Each row comes from the steps of one walk. Every step used is in the known rows, and no mark comes twice. Write the walk behind each row, first mark first.
Known rows
kufab > vuzi > sunep > lutir > vigaz > mafira > vopa: [-1.33  0.88 -0.77 -2.09  3.85  0.22 -3.79  1.02  0.95 -3.40 -0.03  2.73
 -0.06 -2.17 -1.41  2.11 -1.48  1.82 -0.26  2.14 -0.64 -1.90  3.54  0.43
 -1.09]
falat > vuzi > sunep > lutir > vigaz > teret > vopa: [-1.87  2.81  1.63 -3.25  1.78  1.52 -5.49 -0.91 -0.43 -2.06 -0.22  3.38
 -0.69 -5.94  1.03  1.45 -2.33 -2.22 -0.83 -0.48 -7.77 -1.42  3.57  1.31
 -2.19]
vuzi > sunep > lutir: [ 0.56  2.13 -0.04 -0.72  1.44 -0.30 -2.92  0.63  0.03 -2.02 -0.11  0.14
  0.25 -2.52 -0.74  2.20 -0.79 -0.07 -0.93 -0.89  0.12  0.73  2.42  0.23
 -1.62]
vigaz > mafira: [-1.08  0.29 -1.71 -0.91  1.01 -0.62 -0.68 -0.63  0.45  0.11  0.09 -0.13
  0.19  2.21 -0.72  0.97 -3.18 -0.59 -0.30  0.11  1.83  0.00 -0.91  0.11
 -0.75]
mafira > vigaz > lutir: [ 2.48  0.07  1.71  1.18  2.95 -0.10 -0.87  0.02  1.55 -1.11  0.79 -0.63
 -3.22  2.50 -0.74  1.74  0.12 -0.58 -0.79 -1.14 -1.66  0.88 -0.15  0.02
 -0.92]
lutir > vigaz > mafira > vopa > teret: [ 0.21 -1.29  0.54 -1.32  2.71  0.50 -4.14  0.23  2.86  0.82 -0.86  2.57
 -0.31  0.91  0.44  1.32 -0.28 -0.93 -0.17  3.29 -0.69 -0.91 -0.66 -0.95
  1.13]
falat > vuzi > sunep > lutir: [-0.77  3.32  0.82 -1.59  1.38  0.31 -2.59  0.79 -0.44 -2.63  0.96  1.78
  0.00 -5.02  0.03  2.21 -0.82 -0.38 -0.23 -0.77 -2.45  0.00  2.11  0.24
 -1.20]
vopa > teret > kufab > vuzi > sunep > lutir > vigaz: [-1.62  0.74  2.63 -0.65  2.71  0.58 -5.17  1.99  1.08  1.37 -1.82  2.86
  0.39 -3.58 -0.73  2.65  3.21  1.39 -0.06  1.67 -2.59  0.65  2.31  0.58
 -0.29]
mafira > vopa > teret > kufab > lutir: [-0.41  1.52  2.62  1.87  0.73  0.91 -2.23  1.44  3.53  0.53 -0.39  4.76
 -1.12 -2.47  1.99 -0.49  4.86 -1.03  1.45  3.59 -4.01  3.28 -0.89  3.76
  1.95]
sunep > lutir > vigaz > teret: [ 0.31 -2.27 -0.59 -2.29  1.41  1.40 -3.62 -1.54  1.99  0.25 -1.23  1.02
 -1.48 -3.69 -0.36  2.45 -0.35 -2.58  0.71 -1.20 -2.71 -1.28  1.02 -1.50
 -1.26]
teret > kufab > vuzi > sunep > lutir > vigaz: [-1.36  1.65  1.76 -0.86  1.34  0.45 -2.61  1.72  0.38 -1.11 -1.62  2.01
  0.59 -3.99 -0.74  1.44  1.60  2.38 -0.09  0.72 -2.44 -0.09  2.67  1.02
 -0.74]
teret > vigaz > mafira > vopa: [-0.80  1.83 -0.64 -2.42  2.11 -0.12 -0.37  0.90  1.17 -1.06  0.70  1.85
 -1.35  2.62 -0.42  0.01 -2.44 -2.36 -0.73  0.64 -0.08 -1.22 -2.34  2.66
  1.41]
mafira > vigaz > lutir > kufab: [ 1.89 -1.22  1.35  0.83  3.18  0.88 -1.61 -0.25  2.10 -1.08  1.31 -1.61
 -3.39  0.97 -1.61  2.05  0.68 -1.56  0.00 -2.39 -1.22 -0.10 -0.65 -0.09
 -2.67]
mafira > vopa > teret > vigaz: [-0.27  0.71  1.96 -1.44  2.59  0.48 -2.52  1.62  1.57  1.70  0.31  2.93
 -2.21  0.56  0.59  0.23  1.93 -3.09 -0.56  1.00 -2.23 -0.18 -1.99  1.98
  2.77]
lutir > vigaz > mafira > vopa: [ 0.67 -0.41 -0.13 -1.43  1.48  0.50 -1.06 -0.01  2.31 -1.77 -0.61  1.91
  0.11  0.67  0.37  0.20 -1.60  0.17 -0.24  2.02 -0.25 -1.74 -0.50 -0.74
  0.61]
mafira > vopa > teret > kufab > vuzi > sunep > lutir: [-1.80  2.51  2.17  0.32  4.48 -0.41 -4.65  3.13  0.50 -0.60  1.44  3.60
  0.10 -4.12 -0.05  1.62  4.44  0.42  0.62  2.28 -4.46  1.75  3.19  4.12
  1.01]
sunep > lutir > vigaz > mafira > vopa > teret > kufab: [-0.28  0.50  0.64 -1.70  2.72  0.28 -4.49  1.30  3.44  1.13 -1.23  3.62
 -0.14 -2.14  0.85  2.57  2.24 -1.95 -0.18  2.47 -2.79  1.15 -1.61  0.13
  1.39]
lutir > kufab: [-0.62 -1.27 -0.27 -0.27  0.60  0.96 -0.65 -0.02  0.22  0.20  0.37 -1.20
 -0.06 -1.57 -0.77  0.46  0.50 -1.02  1.07 -1.35  0.03 -0.54 -0.40 -0.33
 -1.68]
mafira > vigaz > teret > kufab > vuzi > sunep > lutir: [-0.71  1.70  1.30 -0.40  4.16  0.74 -4.78  0.37  1.12 -1.63  2.06  1.31
 -2.60 -3.81 -2.33  2.35  1.25 -0.39  0.83 -1.64 -4.75 -0.18  3.56  4.82
 -1.17]
mafira > vopa > teret > vigaz > lutir > sunep > vuzi: [ 1.84  2.50  4.34 -2.08  2.67  1.19 -1.73  1.62  3.64  1.17  0.90  1.88
 -3.42  3.10  1.16  2.38  0.60 -2.73 -2.03  2.10 -5.24 -3.57 -3.48  3.20
  2.12]
vigaz > teret > kufab > lutir > sunep > vuzi: [-0.09  2.20  2.27 -0.76 -2.10  2.92 -0.34 -1.53  4.07  0.21  0.02  1.78
 -2.27 -2.63  1.37  0.75  0.33 -1.12  0.90  1.88 -5.18 -2.40 -2.04  5.50
  0.12]
kufab > vuzi > sunep > lutir > vigaz: [-0.83  0.32  0.40 -1.49  1.81  0.62 -3.27  0.85 -0.14 -1.58 -1.35  1.21
 -0.13 -3.28 -1.77  2.18  0.09  2.61 -0.55  0.56 -0.46 -1.50  3.82 -0.91
 -1.56]
mafira > vigaz > lutir > sunep: [ 3.26  1.92  3.03  1.30  2.11  0.51  0.04 -0.13  3.43 -0.09  0.38 -1.58
 -3.35  3.49 -1.97  2.21  0.70  0.33 -2.26 -0.56 -2.15 -2.04  0.05  0.22
 -0.32]
vigaz > lutir: [ 0.66 -0.16  1.13  1.11  2.48 -1.32  0.31  0.17  0.60 -0.53  0.39 -0.19
 -0.35  2.37  0.24  1.27 -0.57 -0.73 -0.17 -0.17 -0.82  1.18  0.27 -0.21
 -1.14]
vopa > teret: [-0.41 -0.76  0.72  0.15  1.39 -0.06 -2.77  0.39  0.66  2.57 -0.31  0.91
 -0.44  0.55  0.12  1.04  1.38 -0.88  0.17  1.00 -0.50  0.78 -0.39 -0.29
  0.66]
sunep > lutir > kufab: [-0.57 -0.95 -1.58 -1.15  0.80  0.70 -2.09 -0.09  0.45 -0.04  0.09 -0.78
 -1.08 -4.08 -1.01  2.10  1.99 -2.17  0.80 -2.41 -0.34 -0.25 -0.34 -1.15
 -2.39]
kufab > lutir: [-0.39  0.31 -0.16  0.87 -1.31  0.92 -0.16 -0.75  1.40 -0.58 -1.28  1.78
 -1.25 -1.15  0.52  0.08  0.77  0.31  0.67  0.96  0.08  1.10 -0.19  0.73
 -0.66]

Which walk is each row?
[ 0.33  0.29  3.56  1.00  0.14  1.89 -2.61  1.25  4.43  0.57 -2.22  5.10
 -1.25 -2.90  2.48 -0.23  4.86 -0.16  1.03  4.34 -4.33  2.04 -1.14  1.53
  2.02]
mafira > vopa > teret > kufab > lutir > vigaz
[-0.31 -0.79  0.34 -0.53  1.43  1.22 -3.81 -0.75  4.29  0.30 -2.06  4.55
 -1.70  0.15  1.03  1.51  0.31 -0.51  0.62  4.43 -0.59  0.24 -0.69 -0.46
  0.62]
kufab > lutir > vigaz > mafira > vopa > teret
[-3.10 -0.18  1.79  0.86  2.06 -0.46 -1.90  1.64  0.00  3.64  0.22  2.11
  0.09 -0.68 -0.12  0.43  3.56  0.51  0.95  2.01 -2.50  1.21  0.37  2.64
  1.41]
vopa > teret > kufab > vuzi
[-0.35  0.19  2.56 -0.97  4.08 -0.90 -2.16  0.98  1.46  3.12 -0.70  1.37
 -2.61  4.19 -0.09  2.48 -0.24 -3.49 -1.15 -0.48 -1.19  1.21 -2.16  0.49
  0.25]
vopa > teret > vigaz > lutir
[-2.71  1.10  0.36 -2.25  2.92  0.73 -6.10 -0.94 -1.17 -1.14 -0.67  2.44
 -0.62 -3.78 -0.83  1.10 -0.58 -0.52 -0.48  0.04 -5.99 -1.81  5.53  2.12
 -2.72]
kufab > vuzi > sunep > lutir > vigaz > teret > vopa
[-2.87 -1.42 -2.26 -0.90  1.58  0.51 -2.17  0.41 -1.01  0.64  0.56 -0.30
 -1.02 -4.69 -2.28  1.83  2.62 -0.60  1.16 -1.70 -0.89 -1.51  1.29 -0.35
 -2.50]
sunep > lutir > kufab > vuzi
[ 0.49  0.69  3.14 -0.55  5.20 -0.63 -2.28  1.82  1.97  1.40  0.66  2.80
 -2.58  2.95  0.67  1.57  1.20 -3.84 -1.00  0.87 -4.04  1.11 -1.60  1.81
  1.44]
mafira > vopa > teret > vigaz > lutir
[-1.54  1.65  0.84  0.74  1.75  0.12 -2.65  0.73  3.91  0.48 -0.17  4.47
 -0.79 -0.20  1.52  0.78  1.88 -1.60  1.35  3.90 -2.18  2.77 -1.45  3.76
  1.22]
vigaz > mafira > vopa > teret > kufab > lutir
[-1.34 -0.04  0.81 -0.69 -0.70  2.06 -3.42 -2.53  1.43 -0.22 -2.40  3.66
 -1.93 -2.07  1.83 -0.90 -0.42 -1.61  0.17  1.34 -5.23 -0.42  1.49  1.73
 -1.62]
kufab > lutir > vigaz > teret > vopa
[-1.72  0.93 -0.07 -0.80  1.10  0.12 -2.70 -1.42 -1.05  0.33  0.88  1.05
 -0.47 -0.33  1.00 -1.07 -0.71 -2.98 -0.29 -0.49 -5.28 -0.22  1.93  2.99
 -1.03]
vigaz > teret > vopa
[-2.01  1.46 -0.48 -0.53  2.39 -0.54 -3.00  0.98 -1.13 -1.68  0.42  0.87
  0.04 -3.12 -1.76  2.06  0.57  1.44 -0.14 -0.34 -0.12 -0.44  3.88  1.01
 -1.73]
kufab > vuzi > sunep > lutir
[ 0.39  1.06  0.53 -0.68  1.55  1.36 -3.74 -2.02 -0.18 -0.44  1.38  0.87
 -3.30  0.19 -0.13 -0.63 -0.28 -2.81 -0.74 -1.26 -5.86 -0.83  1.64  3.21
 -0.62]
mafira > vigaz > teret > vopa
[-1.38  1.73  0.47 -2.10  1.87  1.24 -3.07  0.86 -0.12 -2.17  1.43  0.57
 -0.18 -6.45 -0.62  2.59 -0.24 -1.40  0.92 -1.98 -2.57 -0.45  1.46  0.06
 -2.99]
falat > vuzi > sunep > lutir > kufab
[-0.38  1.29  1.04  0.03 -0.35  1.47 -0.31  0.18  4.26 -1.90 -1.81  4.15
 -0.47 -1.42  1.69 -0.50  0.52  0.41  0.85  3.59 -2.03  0.99 -1.43  1.94
  0.69]
teret > kufab > lutir > vigaz > mafira > vopa
[-1.06  1.00  2.01  1.52 -0.31  0.57 -2.11  0.52  2.81  2.44 -1.67  3.28
 -0.80 -1.51  1.63  0.53  3.50 -0.87  1.19  2.22 -2.04  3.14 -1.31  2.30
  0.76]
vopa > teret > kufab > lutir
[ 1.41  1.53  2.52  1.30  1.63 -0.68  1.15  0.62  2.57  0.71 -0.07 -1.29
 -0.62  3.29 -0.90  1.79  0.00 -0.01 -2.00  0.40 -1.46 -1.43  0.26  0.29
 -0.76]
vigaz > lutir > sunep
[ 1.56 -1.09  0.25 -0.43  2.16  1.43 -2.92 -1.83  1.74 -0.44  1.64 -0.01
 -3.54 -0.67 -1.46  1.08 -0.65 -2.01  0.73 -1.49 -2.70 -1.01  0.69  1.98
 -0.33]
mafira > vigaz > teret
[ 0.48  0.81  2.31 -1.65  2.36  1.05 -4.28  0.01  2.64 -1.33 -1.07  1.47
  0.43 -4.45  0.05  2.37 -0.65 -1.11  0.54 -0.74 -4.20  0.41  2.08  1.82
 -1.44]
vuzi > sunep > lutir > vigaz > teret > kufab
[-2.18 -0.50  0.43 -0.03  2.61  0.61 -2.13  0.92 -0.86 -1.32  1.16 -0.78
  0.61 -1.97 -2.24  0.71 -0.23  1.78  1.08 -0.48  0.29 -1.56  3.25  1.84
 -2.76]
lutir > kufab > vuzi > sunep
[-0.10 -0.87  0.88 -1.73  1.01  1.02 -2.57 -0.65  2.51  0.60 -1.37  1.86
 -0.47 -4.69  0.30  1.88  1.60 -2.38  0.86 -0.96 -4.55  0.08 -0.07  0.66
 -0.49]
sunep > lutir > vigaz > teret > kufab
[-1.21  1.80  2.91 -2.47  2.07  1.40 -3.80  0.23  2.02 -1.65 -0.08  3.09
  0.01 -7.00  0.75  2.14 -0.76 -1.43  0.89 -0.50 -6.81  0.10  1.69  1.97
 -0.94]
falat > vuzi > sunep > lutir > vigaz > teret > kufab
[-2.38 -1.49  0.26 -1.42  2.02  0.66 -2.84 -0.08  1.20  1.20 -0.76  2.43
 -1.00 -5.03 -0.67  1.50  2.41 -0.78  1.34 -0.27 -5.05 -0.87  1.57  1.57
 -0.49]
sunep > lutir > vigaz > teret > kufab > vuzi
[-2.01  2.79  0.90  0.14  2.00 -0.49 -2.00  1.95 -0.54 -1.06  0.34  1.50
  0.81 -3.58 -1.04  1.17  2.06  1.64  0.23 -0.11 -1.96  1.15  2.85  3.16
 -0.87]
teret > kufab > vuzi > sunep > lutir
[-0.03  1.75  1.61 -2.36  0.62  1.35 -2.87  0.62  0.60 -2.45 -1.07  2.28
  0.02 -5.29  0.14  2.59 -1.03  0.66 -0.52  0.06 -2.84 -1.06  1.98 -1.89
 -0.98]
falat > vuzi > sunep > lutir > vigaz
[-2.19  0.33 -1.34 -2.33  2.94 -0.12 -3.99  0.22  0.27 -1.42 -1.58  1.31
  0.06 -1.34 -2.16  3.10 -2.97  1.99 -0.61  0.75  1.33 -1.85  2.90 -0.86
 -2.30]
kufab > vuzi > sunep > lutir > vigaz > mafira
[ 0.31  1.00 -0.81 -2.44  2.06  0.03 -3.79 -0.29  1.57 -2.11 -1.87  0.58
  0.66 -0.71 -1.29  3.60 -4.05  0.27 -1.10  0.08  1.64 -0.79  1.26 -1.57
 -2.19]
vuzi > sunep > lutir > vigaz > mafira
[-0.50  2.15  2.52  0.98 -0.76  1.65 -0.08 -0.70  4.55  1.18 -0.85  1.39
 -1.35 -1.89 -0.15  0.50  1.38 -1.26  1.05  1.06 -4.32 -0.62 -0.11  4.86
 -0.02]
vigaz > teret > kufab > lutir > sunep
[-1.80  0.67 -0.47 -2.63  2.59 -0.35 -3.15  0.22  1.23  3.64 -1.00  1.49
 -1.71  3.98 -1.10  2.12 -2.59 -3.54 -0.88 -0.12  1.21 -0.57 -3.29  0.61
  0.64]
vopa > teret > vigaz > mafira
[-0.06  2.62  3.11 -0.20 -2.45  2.46 -1.29  0.03  3.86  2.59 -1.39  2.36
 -1.80 -1.17  1.76  1.20  2.92 -0.03  0.03  3.62 -3.54 -1.23 -3.19  3.18
  1.44]
vopa > teret > kufab > lutir > sunep > vuzi
[ 0.61  2.13  3.75 -2.39  1.85  0.74 -1.81  0.54  2.47  3.18 -0.48  0.56
 -3.25  4.24  0.47  3.37 -0.82 -2.69 -2.46  0.91 -2.83 -3.30 -4.14  1.48
  0.82]
vopa > teret > vigaz > lutir > sunep > vuzi
[-1.81 -0.39  1.60  0.86  4.99 -0.54 -2.25  1.11 -0.22 -1.63  1.54 -1.06
  0.29  0.20 -2.07  1.89 -1.34  1.28  0.74 -0.73 -0.60 -0.21  3.31  1.53
 -4.12]
vigaz > lutir > kufab > vuzi > sunep
[-0.07  0.59 -0.13 -1.22  2.02  0.61 -3.62  0.62  0.45 -1.98  0.31 -1.20
  0.17 -3.87 -1.58  2.68 -0.10 -1.19  0.47 -2.28  0.20  0.08  1.86 -0.07
 -3.39]
vuzi > sunep > lutir > kufab
[-0.92  0.85  0.36 -0.35 -1.22  1.04 -0.24 -0.89  3.55 -0.10 -3.15  2.95
 -0.31 -0.16  0.88  0.34 -0.98  0.79  0.41  2.31  0.22  0.87 -2.22  0.58
 -0.42]
teret > kufab > lutir > vigaz > mafira
[-2.83 -0.48  1.31 -0.55  3.33  0.24 -2.90  1.72  2.17  1.77 -0.37  4.01
  0.13 -0.06  0.15  0.47  2.13  0.86  0.60  4.06 -2.99 -0.60 -0.22  1.71
  1.89]
lutir > vigaz > mafira > vopa > teret > kufab > vuzi
[-2.10  0.70  2.17 -0.79  5.46 -0.33 -1.63  1.85 -0.31 -0.69  0.92 -0.23
 -1.26  1.33 -2.47  1.72 -1.95 -0.84 -0.41 -1.93 -1.12 -1.33  1.34  2.61
 -3.35]
teret > vigaz > lutir > kufab > vuzi > sunep
[-0.24  1.44  0.93 -2.45  2.04  1.09 -6.13 -1.37  0.24 -1.76 -1.28  1.87
 -0.40 -3.28  0.09  1.40 -1.57 -1.82 -1.16 -0.68 -5.42 -0.83  3.93  1.04
 -2.70]
vuzi > sunep > lutir > vigaz > teret > vopa
[-2.14  1.80  0.04 -1.49  2.44 -0.23 -2.92  1.32  0.92 -1.02 -1.50  1.99
  1.06 -1.79 -1.46  2.52 -1.34  2.04 -0.28  0.90 -0.26 -0.49  1.76  1.04
 -1.47]
teret > kufab > vuzi > sunep > lutir > vigaz > mafira
[-0.35  0.81 -1.20 -0.56  1.94 -0.27 -0.44  0.35  1.28 -1.66  1.53  1.19
  0.19  0.94  0.15  0.18 -1.98 -0.68  0.04  1.53 -0.20 -0.38 -0.08  1.48
  0.51]
vigaz > mafira > vopa
[-2.63  1.41  0.72 -0.77  3.66 -0.36 -3.75  0.51  0.11 -1.09  1.34  1.73
  0.10 -4.15 -1.34  2.10  0.83 -0.60  1.29 -0.95 -3.97  0.58  3.88  4.52
 -1.60]
vigaz > teret > kufab > vuzi > sunep > lutir
